Each row comes from the steps of one path. Every step used is in the known rows, and no mark comes twice. Write the path behind each row, first mark first.
(in the rows, 128 means zero)
Known rows
S > Q > G > Z > W: [ 81 143 156 130 115 130 164 165 123 152 152 156 162 128 163 114 140 122
 146 135 149 128  95 172  84 108 127 109 129 100 118 114]
W > Z > Q > F: [232  41 152  65 143 185  94  96 149 116  91 116  69 111  92 147 164 151
  85 134 154 120 165  64 158 148 102 151  85 140 110 156]
S > Q > F: [143  77 131  92 120 130 134 166  92 179 123 150 158  71 134 103 153 118
 128 162 158 152 153 184 100 117  91 123 178 117 122 112]
W > D > S: [186 140 107 136 130 155 131 147 144 117 126 103 148 148 146 119 129 130
 115 156  95 113  79 119 126 143 140 145 183 124 177 176]
Q > Z > W > D > S: [ 97 212 107 186 123  75 166 136 141  91 168 125 135 176 140 129  96 136
 156 129  86 129 123 128 129 141 138 127 175 145 132 119]
S > Q > Z: [ 93 131 136 133 116 110 150 156 121 151 149 171 179 113 135 106 111 124
 146 171 131 139 126 192  92  93 121 140 179 133 113 107]
D > S > Q > F: [180 124 123  97 106 140 133 160  93 154 123 133 204  79 125 118 175 121
 106 169 145 166 127 179  96 123 120 100 208 112 150 137]
S > Q: [132  92 144 103 119 145 130 155 104 159 125 143 168 105 141 105 139 120
 133 173 141 140 113 180  99 104 134 139 157 124 117 114]
S > Q > Z > W: [ 94 153 137 140 111  95 164 157 108 142 157 143 171 136 145 110 115 129
 160 156 124 149 127 182  93 106 134 125 176 128 105  91]
F > Q: [115  67  94 126 114 113  52 113 133 154  85 142 114 120 123 104 128 120
 110 105 171 141 149 139 164 120 122 120 101 134 178  87]
G > Z: [112 111 160 141 151 124 137  99 102 128 154 142 122 111 114 142 112 115
 127 107 120 103 136  95 108 116 133 115  85 100 141 177]
G > Z > W > D > Q: [150 142 166 164 149 104 168 113  81 138 159  69 114 157 138 141  98 139
 143  91  86 105 112  68 103 134 163 111 109  74 143 160]
U > Q > S: [ 82  93  64 123 117 184  78 119 136  87 123 141  91 101 126 153 145  85
 141 115 208 158 177 131 145 123  97 122  66 192  99 123]
G > Z > W > D > Q > U: [141 142 156 166 150 117 179 130  83 138 164  68 105 159 144 137 101 137
 151  87  97 107 114  70 112 127 154 108 109  76 147 172]
Z > Q: [175  71 153  65 153 148  92 109 183  94 101 149 123  88  84 130 132 125
 110 150 119  98 154 125 148 129 126 170  92 157  95 145]
Z > Q > D > S: [208 106 148  67 128 135  89  88 145  88  91 132 175  80  49 134 149 122
  99 149 125 135 161 144 164 142 137 158 109 170  89 139]
S > Q > G > Z: [ 78 128 157 125 119 141 152 164 132 159 148 176 170 112 153 113 137 119
 136 145 156 120  95 182  86 100 118 119 132 104 124 124]
Q > Z > W > D: [ 83 198 108 187 130  72 163 132 143  93 167 129 117 177 141 126  86 135
 161 126  87 121 129 128 134 140 132 137 158 150 124 112]
G > Z > Q > D > S: [167 112 176 101 142 120 129  81 112 109 136 131 164  87  64 149 125 118
 111 108 118 110 162 102 119 122 140 130  81 112 115 186]
S > Q > Z > W > D: [104 156 130 148 113 101 174 168 116 144 158 128 168 148 156 107 109 134
 160 156 112 138 115 172  89 109 136 135 188 120 115 103]
D > Q: [199  93 165 125 157 126  91 108  71 170  86 114 148  94 104 122 108 142
 112 164 106 120 101 134 144 111 151 139 145 131 116  97]
Z > W > D > S: [172 174 114 152 121 123 153 140 116  98 137  58 116 188 160 131 136 143
 141 123  83 139  96  97 131 168 169 116 155 122 144 128]
F > Q > D: [128  85  92 128  97  96  48  87  98 151  72 133 134 115  90 104 132 119
 105 101 177 164 166 151 186 132 123 122  94 154 156  71]
D > S > Q > G > Z: [135 161 142 119 107 145 145 158 121 140 138 154 212 107 136 124 163 120
 113 157 143 146  88 174  87 109 139  97 175 103 149 146]
D > S > Q > F > Z: [158 147 117  98 105 128 141 158  99 160 124 138 205  83 121 123 168 124
 107 169 125 169 134 182  89 118 118 105 226 112 141 125]
F > Z: [ 62 171 105 123 136 103 126 101 145 133 114 160 118 120 114 140 114 124
 125 158  75 127 147 155 133 119 124 150 169 154  97  97]
W > Z > Q > S: [244  41 151  72 140 204  89  84 142 103  89 100  90 132  94 166 167 140
  91 125 168 123 167  78 168 134 130 155  56 145  91 143]
Z > W: [134 153 127 142 127 111 133 115 106  97 130  91  92 164 144 132 138 134
 146 119 109 146 129 112 146 160 159 113 108 142 108  92]
W > D > S > Q > G: [164 150 113 132 117 160 147 177 152 135 134 119 175 148 164 112 134 132
 121 162 107 117  62 150 107 131 135 141 197 113 172 164]

Which path is each row?
[224  51 159  73 140 195  92  90 156 105  90 110  77 135 100 148 154 154
  87 141 142 112 139  62 157 140 133 161  69 148 106 156]
W > Z > Q
[ 91 145 153 137 117 136 171 176 132 154 155 147 161 140 172 111 131 126
 146 134 141 119  83 164  82 112 129 118 142  92 129 127]
S > Q > G > Z > W > D
[114 141 163 155 144 104 158 100  87 115 164  99 105 147 130 148 116 127
 144  88 110 118 139  80 106 134 156  96  81  92 129 152]
G > Z > W
[234  63 158  75 130 183  90  72 132 104  83 102  91 131  75 148 156 154
  86 135 145 130 150  71 173 149 134 163  62 164  92 144]
W > Z > Q > D
[178  95 143 131 155 149 119 139  82 171  98 107 128  97 117 113 115 138
 127 153 128 128 101 138 162  95 134 136 145 129 126 118]
D > Q > U
[ 93 144 125  84 146 110 118  98 184 121 102 159 124 100  87 145 116 130
 116 157  67 110 167 148 134 118 124 172 153 154  78 113]
F > Z > Q
[105 157  88 122 136  80 146 131 119 146 126 125  90 109 127 132 133 129
 131 125  98 144 185 135 133 160  80 125 196 131 117  99]
Q > F > Z > W > D
[111 123 122 100 113 102 154 162  92 181 129 134 152  94 138 114 148 127
 137 155 126 161 163 184  91 122 100 119 205 111 103  87]
S > Q > F > Z > W
[145  53  81 124 113 130  49 107 111 151  82 129 136 116 114 130 142 100
 113  88 209 156 189 159 176 113 117 112  82 132 158  72]
F > Q > S
[163 167 133 160 137 112 147 142 115 124 125  66 102 183 163 121 114 150
 146 122  84 122  80 106 141 160 162 128 142 120 127  98]
Z > W > D > Q > G
[ 31 139  57 120 113 124 107 133 150 110 131 145  53  93 131 135 136 111
 140 116 153 164 187 114 123 147  67 114 132 180 107 115]
U > Q > F > Z > W
[168 129 146 158 155 139 136 145 129 159 124 115 132 140 147 120  90 142
 123 136  93  80  60 112 127 123 133 152 154 104 157 152]
W > D > Q > G > Z
[136 175 142 126 103 134 155 159 113 132 144 132 206 123 145 124 165 126
 123 145 134 152  88 169  88 120 149  87 173 100 144 135]
D > S > Q > G > Z > W
[193  73 157  81 138 196  98 101 184  98  95 137  77 141 109 147 160 154
  89 135 154 106 123  75 162 140 119 156  63 151 106 148]
W > Z > Q > G
[153  97 177 102 149 118 125  79 119 112 137 136 141  88  67 146 114 118
 116 106 121 101 169  97 125 122 135 140  63 119 106 178]
G > Z > Q > D
[167 131 159 164 150 112 164 110  66 136 158  64 126 156 134 154 105 130
 144  81 107 112 130  78 110 131 160 108 101  74 132 150]
G > Z > W > D > Q > S
[ 73 122 102 161 112 101  95 132 161 147 119 146 107 155 154 111 120 126
 123  67 169 120 120 125 147 129 116 102  86 101 190 101]
F > Q > G > Z > W > D
[158 149 125 139 119 157 161 172 142 141 148 118 176 147 160 117 130 131
 122 147 106 109  64 134  93 125 138 133 188  92 176 183]
W > D > S > Q > G > Z
[249  76 157  73 123 184  90  75 128 101  85  97 114 128  72 152 166 156
  82 138 144 136 145  76 167 148 141 153  79 158 100 151]
W > Z > Q > D > S
[ 96  71  72 132 112 134  79 145 145 153  95 136  97 125 134  95 135 118
 122  93 195 147 149 140 180 105 105 115  98 130 188 113]
F > Q > U
[  7 147  71 153 115 131 101 129 174  83 153 180  83 111 128 125 101 105
 150 130 156 141 152 121 126 118  90 134 105 201 117 136]
U > Q > Z
[175 170 119 143 116 125 163 155 109 113 139  54 136 185 166 122 137 143
 146 133  89 144  92 113 115 159 170 116 172 111 139 124]
Z > W > D > S > Q
[198 141 127 155 138 117 142 131  83 124 120  41 115 180 152 138 119 141
 147 115  97 134 112 107 145 155 167 127 142 119 116  95]
Z > W > D > Q > S
[189 116 121 135 155 120 130 142 110 181 104  98 126 117 132 119  96 143
 120 152  75 102 106 118 132 132 111 161 207 112 144 134]
W > D > Q > F > Z
[ 64 184 139 169 136 121 158 136 162 105 161 159 106 160 160 135 123 122
 142  95 131  97  90 117 127 142 121 108  87 111 138 139]
Q > G > Z > W > D
[ 53 183 142 160 136 114 150 128 156 104 157 173 108 147 152 139 130 120
 140  94 140 108 103 125 128 137 121  98  75 118 126 126]
Q > G > Z > W
[  6 159  84 157 117 156 123 146 188  84 160 156  61 142 166 133 122 110
 153  95 166 123 109  93 115 138  97 112  70 159 133 156]
U > Q > G > Z > W > D
[128 143 152 162 144 109 169 115  98 118 170  84 103 164 143 142 104 132
 147  86  92 106 121  68 104 141 155 109  98  83 144 171]
G > Z > W > D
[ 62 104 106 148 116 107  76 121 161 153 111 178 115 126 135 112 125 115
 113  78 186 120 133 138 151 114 104 104  77 112 185 100]
F > Q > G > Z
[ 72 196 117 176 129  66 153 119 133  90 163 149 118 157 128 131  97 131
 159 127 103 134 148 136 140 135 132 124 141 159 108  93]
Q > Z > W
[ 10 168  71 163 109 117 116 129 164  74 160 153  72 137 139 131 106 113
 163 117 148 153 154 110 125 134 103 121 103 195 111 121]
U > Q > Z > W
[ 77 144 108  88 145 127 136 118 191 121 111 154 110 104  97 137 120 127
 124 148  86 114 168 147 146 108 113 170 152 155  84 128]
F > Z > Q > U
[131  84 166 107 160 148 149 117 149 115 151 138 114  94  97 139 119 118
 128 100 133  90 157  89 122 104 122 134  69 101 126 206]
G > Z > Q > U
[ 71 104  91 138 112 114  60 129 173 146  90 183 112 127 139 104 134 120
 109  97 188 132 126 159 170 121 101 113  92 138 178  76]
F > Q > G
[146 108 140 104 101 131 126 133  69 158 112 131 189  98 108 105 142 119
 130 167 147 164 128 192 119 117 139 138 150 147  96  96]
S > Q > D
[ 91 216  96 143 123  92 162 121 139 121 130  93 119 172 140 143 115 143
 138 137  44 137 124 130 122 145 153 136 198 133 111  99]
F > Z > W > D > S
[ 52 161 144 152 141 129 135 126 166 112 151 201 117 123 140 136 128 112
 128 110 148  97 100 138 128 124 106 113  78 125 135 142]
Q > G > Z
